(in the rows, 128 means zero)
Known rows, with every step that occurs:
c-d-s: [118 140 138 141 133 133 102 120 111 114 147 109 120 127 143 102 158 138
 121 108 117 127 116 122 110 174 130  94 130 131 135 133 149 127 119]
y-c-d-s-q-z-a: [105 141 156 138 118 132  90 127 104 122 159 134 134 131 138 101 175 149
  94  95 147 107 108 116 113 184 143  89 111 135 154 144 158 142 119]
a-z: [117 133 116 136 123 113  83 112 117 121 140 124 121 130 144 103 144 156
 135 109 111 125 120 127 151 190 124 156 129 125 142 145 151 119 101]
s-q: [124 129 109 144 126 119  80 155 120 121 153 105 111 137 133 114 152 148
  92 131 138 128 121 130 120 161 123 139 105 134 136 125 156 139 110]
t-y: [111 130  83 130 123 150 116 155 124 138 146 120 116 144 145 105 152 122
 111 118 141 138 123 125 104 148 135 139 119 142 134 143 143 133 110]
a-z-q-c-h-t: [143 134  78 145 121 134  84  33 110 125 141 126 127 140 144 101 155 186
 125 106 127 119 122 131 128 184 139 158 117 126 149 161 152 141 104]
d-s: [114 131 122 149 126 136  95 145 116 123 143 106 121 134 145 109 166 129
 127 120 122 130 112 126 106 177 127  95 131 114 137 122 144 143 115]
c-y-t: [111 122  60 139 136 155  88 117 115 126 145 125 103 131 136  84 165 159
 130 117 110 148 119 126 136 169 108 141 105 128 138 133 140 116 107]
y-t-h: [127 123  81 155 131 151  90  80 113 131 140 114 134 124 138  81 164 125
 101 146 109 142 103 123 133 151 112 124  97 118 141 123 152 137 110]
h-t: [136 135  95 143 124 135  80 103 115 127 141 108 128 141 140  91 177 179
 119 109 128 136 119 123  94 157 126 144 106 130 135 141 152 143 110]
a-z-q-s-d-c-h-t: [139 138 120 143 125 141  73  25 101 123 138 127 132 145 151  94 166 192
 109 121 144 126 126 134 122 193 144 117 131 129 156 155 146 144 102]
h-t-f: [134 133  69 138 120 129  94 122 120 134 151 108 129 147 134  95 184 152
 119 104 145 133 118 119 106 140 127 129 103 135 133 140 166 144 116]
j-b-f: [126 132  61 140 118 120  86 122 136 126 157 101 138 132 131 137 166 123
 133 107 132 138 119 121 140 145 141 127 122 151 129 130 158 102  93]
y-c-d-s: [120 141 125 146 125 137  91 104 103 123 149 112 142 124 149 107 178 134
  98  99 115 118 115 118  93 183 146  75 122 128 142 139 155 126 113]
h-t-y-c: [130 137  80 137 116 157  93 107 108 151 148 121 142 150 149  87 186 164
  83  97 144 132 125 118  72 150 151 139 100 142 145 158 149 145 109]
d-c-q-s: [140 131 131 144 114 156  74  95 111 121 146 123 130 135 143 121 186 120
 110 118 140 128 110 130  97 174 142  88 130 132 147 140 149 137 122]
j-b: [133 129  93 142 122 128  79 122 134 119 148  98 131 124 129 127 158 137
 118 123 123 134 121 122 134 163 132 131 125 138 127 131 151 111  93]
a-z-q-c: [118 134  87 144 119 113  79  61 113 119 148 115 120 131 139 113 147 148
 128 111 121 118 121 130 157 181 147 143 134 119 146 157 152 136 104]
y-c-q: [139 133  96 144 117 127  77 105 108 134 150 121 142 132 151 110 181 162
  86 104 113 109 113 125 106 183 142 116 113 132 140 148 161 132 111]
s-q-z-a: [103 130 132 132 116 123  91 168 122 119 154 132 111 141 127 106 155 161
 115 120 162 119 108 124 137 166 117 146 103 139 143 138 157 149 115]
s-q-c-h-t-y: [148 131  71 137 121 171  92 124 120 133 149 135 112 153 138 113 150 157
  75 127 162 133 127 127  64 142 136 151  76 146 151 147 153 145 109]
j-b-f-t-y-c-h: [140 123  24 143 114 156  83 119 127 154 152 120 150 125 137 130 172 134
  96  95 144 136 124 120 106 167 136 131 102 157 140 142 161  94  91]
f-b: [127 128  71 146 121 133  70 126 130 117 139  92 129 121 134 120 158 140
 106 117 133 140 115 126 131 174 120 122 126 143 118 136 145 115  95]
q-c-h: [140 128  70 140 122 163 103 109 133 109 133 137 123 135 147 137 151 127
 131 134 121 130 111 128  75 162 124 114 101 130 131 136 160 120 106]
f-t-y-c: [121 124  66 143 116 152  80 138 110 153 143 115 132 123 141  98 176 140
  81 100 135 134 124 122  93 181 128 130 107 130 143 150 151 125 108]
z-q-s-d: [115 133 105 144 127 117  78  89 106 123 145  94 126 139 144  93 160 154
  87 145 144 130 125 136 123 163 144  96 145 122 127 133 141 152 109]
b-f-t: [121 126  51 148 121 121  79 136 120 135 148 106 127 125 135 115 175 137
 131  94 126 139 115 127 123 168 115 127 111 134 132 132 163 111 108]
a-z-q-s-d-c-y: [108 136 124 135 126 133  73  60 101 120 144 132 107 135 146 100 159 157
 121 122 135 132 131 135 166 198 142 112 141 127 155 156 139 126 100]
a-z-q-s-d: [112 135 123 140 124 103  70  72 101 126 143 109 125 134 146  85 143 172
  99 131 133 122 130 136 157 190 144 129 151 122 142 150 140 141 101]
b-f: [115 133  61 140 121 120  99 135 126 127 151 113 130 142 143 125 171 120
 143 102 128 136 113 126 119 145 133 121 116 143 130 130 163 119 109]
c-y: [109 127  90 131 129 150 100 144 119 120 138 132  98 131 144 104 162 146
 140 121 116 141 121 128 128 175 108 133 109 133 128 138 147 111 106]
h-t-f-b-j: [139 128  57 144 114 139  78 127 125 132 153 106 131 142 128 114 186 139
 106  96 165 149 116 118 120 137 136 121 105 159 127 145 157 125 101]
z-q: [118 129  81 152 128 117  95  96 116 126 148  93 122 136 141 109 166 148
 122 124 128 125 115 132 135 163 133 124 135 127 126 134 151 147 114]
h-t-y-c-d-s-q-z: [119 143 128 132 116 150  84 129  95 154 157 132 133 152 139  76 176 174
  64  88 161 120 122 115  86 158 154 149  93 154 160 171 147 153 117]

Rows:
[144 130  83 150 119 155  87 139 117 129 156 121 117 150 132 116 165 134
  92 122 161 124 116 123  77 150 134 101  88 124 154 130 162 155 119] : d-s-q-c-h-t-f
[102 140 166 134 126 130 100 148 110 112 158 127 112 134 130  96 153 154
 113 107 151 116 111 120 129 175 130 106 117 138 147 139 151 144 123] : c-d-s-q-z-a
[136 135 128 133 124 121  65 117 106 122 147 117 123 138 150  89 154 173
  73 135 131 122 125 134 109 176 137 109 130 131 132 142 145 138 111] : c-q-s-d
[115 125  54 140 128 174  99 114 125 123 154 132 106 138 131 120 189 103
 151 106 133 148 113 120 135 155 120  92 101 132 152 135 155 113 115] : d-c-y-t-f
[125 123  81 148 117 144  69 139 130 116 142 108 123 127 135 135 164 127
 110 114 146 151 112 126 130 161 131 114 125 159 119 136 143 105  90] : f-b-j
[111 141 144 139 120 127  81 134 102 128 153 126 137 131 140 106 169 149
  82  98 134 109 110 119 109 181 141 109 106 141 151 151 159 134 114] : y-c-d-s-q-z
[117 134 122 133 125 129  74 128 115 115 137 112 126 136 148  96 155 144
  89 149 136 137 124 131  99 163 132  94 131 125 129 129 144 134 104] : q-s-d
[139 132  48 144 117 130  74 118 126 132 149  93 135 139 127 102 182 152
 102  99 156 138 117 118 123 146 124 128 107 148 124 144 158 133 105] : h-t-f-b
[133 125  52 145 119 120  65 124 131 134 154  94 137 118 123 129 172 138
 121  99 129 141 121 123 143 166 126 135 118 144 132 131 159  96  94] : j-b-f-t
[128 141  96 132 125 141  95  93 122 101 146 120 119 126 137 124 155 119
 120 113 119 131 118 121 100 153 141 111 111 137 133 150 159 112 111] : q-c-d
[137 137 115 138 116 125  59  99 100 131 148 124 146 136 156  95 177 166
  56 123 127 113 122 128  93 184 150  91 122 130 140 147 152 137 106] : y-c-q-s-d
[119 124  59 143 127 178  87  76 115 121 139 142 107 124 135  99 163 111
 116 140 111 148 112 123 126 152 116 122  81 119 146 140 149 116 106] : q-c-y-t-h
[123 125  65 151 120 132  84 112 114 142 140 117 134 117 138 107 174 114
 119 118 123 142 108 126 133 162 107 121  94 131 135 128 168 114 107] : b-f-t-h
[125 138 105 128 106 153  94 110 105 153 157 146 139 156 145  74 191 192
  90  80 160 114 116 115  93 165 152 150 100 149 153 176 149 157 118] : h-t-y-c-q-z-a
[147 133  56 134 119 183 107  98 125 129 137 142 123 150 148 113 158 150
 112 118 144 137 121 124  54 146 138 139  90 143 141 153 153 132 109] : q-c-h-t-y
[113 132 101 145 124 102  90  79 109 127 146 107 121 132 143  99 150 167
 130 108 120 119 121 132 172 190 135 153 142 123 140 150 149 137 105] : a-z-q
[110 132 102 141 130 140  65  38  97 123 149 124 112 135 140  84 162 168
 114 120 131 137 129 133 168 191 141 116 138 121 162 153 133 129 101] : a-z-q-s-d-c-y-t
[137 141 102 135 134 153 103 108 132 100 136 136 118 142 156 143 158 152
 133 132 121 133 120 128  95 175 123  74 106 137 143 133 159 113  99] : s-d-c-h
[113 129  60 142 124 145  92  83 115 118 146 120  98 133 137 118 167 132
 131 122 129 133 121 131 135 161 136 120 118 125 133 149 147 131 111] : z-q-c-y
[121 138 131 136 122 148  72 106 116 108 138 120 128 138 146 118 170 122
 104 139 142 140 121 129  92 164 141  63 130 127 142 133 147 130 106] : q-s-d-c
[132 143  94 131 121 155  98  87 104 145 151 123 139 144 148  83 182 169
  79  90 141 131 128 115  75 150 154 136 100 151 145 166 152 136 112] : h-t-y-c-d
[121 122   4 140 122 165  75 110 130 120 152 118 108 127 121 115 166 108
 115 111 139 149 118 119 138 149 124 115  97 137 136 146 149 107 102] : q-c-y-t-f-b
[110 133 106 140 128 149  80  76 104 117 144 116 109 138 144 109 177 139
 111 138 147 139 126 136 131 172 141  75 135 129 140 140 139 138 109] : z-q-s-d-c-y
[120 135 116 135 107 126  88 116 111 132 153 144 141 136 146 101 185 172
 108  92 134 100 102 120 121 190 137 123 112 137 144 159 161 141 115] : y-c-q-z-a
[113 120  75 145 135 169  98  93 110 132 138 135 107 123 140  77 165 135
 116 140 107 150 110 126 146 163  99 135  89 124 140 131 146 117 108] : c-y-t-h
[115 139 130 141 123 119  70  53 104 119 146 115 125 136 146 107 158 151
 113 122 139 125 127 134 154 192 151 101 151 123 154 151 144 138 102] : a-z-q-s-d-c
[113 130  79 131 128 165  79 110 115 121 150 128 113 142 136 100 178 114
 107 134 150 150 123 125 118 151 131  66 115 129 151 133 147 122 109] : q-s-d-c-y-t-f
[110 126  35 141 124 128  89  65 109 131 160 125 107 134 128  94 155 136
 131 104 129 128 123 126 185 171 137 147 120 121 154 159 151 128 107] : a-z-q-c-y-t-f
[131 130  80 145 122 131  95  59 116 119 141 128 122 134 146 118 142 159
 133 119 122 116 119 133 141 189 135 146 126 124 144 154 153 130 102] : a-z-q-c-h
[126 127  67 135 119 170 120 133 121 146 140 141 139 144 160 113 164 130
  93 118 139 127 118 125  70 163 137 123 102 147 138 145 153 127 105] : t-y-c-h
[112 128  58 143 127 132  77  47 106 125 152 124 104 130 133  92 152 163
 130 106 114 130 125 130 173 184 137 157 123 118 155 160 141 125 103] : a-z-q-c-y-t
[145 137 123 139 125 170  75  80 112 113 131 131 133 147 152 107 175 163
 101 139 148 141 122 130  62 166 133  79 112 134 145 135 148 135 105] : q-s-d-c-h-t
[150 131  79 148 120 157  89  83 113 132 134 131 152 140 157 105 189 180
 100 110 122 121 113 123  60 176 126 121  92 134 138 141 163 134 104] : y-c-h-t
[114 142 107 126 134 152  95 120 124 101 142 137  95 138 150 132 166 147
 139 121 119 142 128 125 126 176 125  80 108 136 145 143 151 103  98] : s-d-c-y
[126 117  24 152 122 143  79 131 130 131 160 101 130 133 122 112 174 113
 103 108 153 152 108 119 146 136 131 109 113 151 130 130 150 116 101] : y-t-f-b-j
[113 135 124 129 126 164  77 113 114 109 137 135 110 136 147 114 171 127
 115 138 141 146 127 130 101 173 131  72 122 131 143 137 143 116 104] : q-s-d-c-y
[120 140  98 150 128 131  95  66 109 113 154 100 119 130 136 115 161 126
 116 113 129 122 118 127 120 163 155  87 135 122 137 146 150 143 120] : z-q-c-d-s
[116 142 117 145 125 116  86  53 103 116 153 113 119 127 139 105 146 143
 125 100 120 115 123 126 154 190 154 121 143 120 153 159 147 135 111] : a-z-q-c-d-s
[113 126  39 138 119 136  93 154 119 150 152 114 123 133 138 109 167 122
 120  90 144 144 121 125 114 154 127 140 109 146 137 142 155 115 110] : b-f-t-y
[120 129  60 138 125 166  62 105 119 118 149 115 119 134 130 106 175 113
  91 129 162 156 125 124 130 159 131  65 120 140 142 137 141 111 100] : q-s-d-c-y-t-f-b
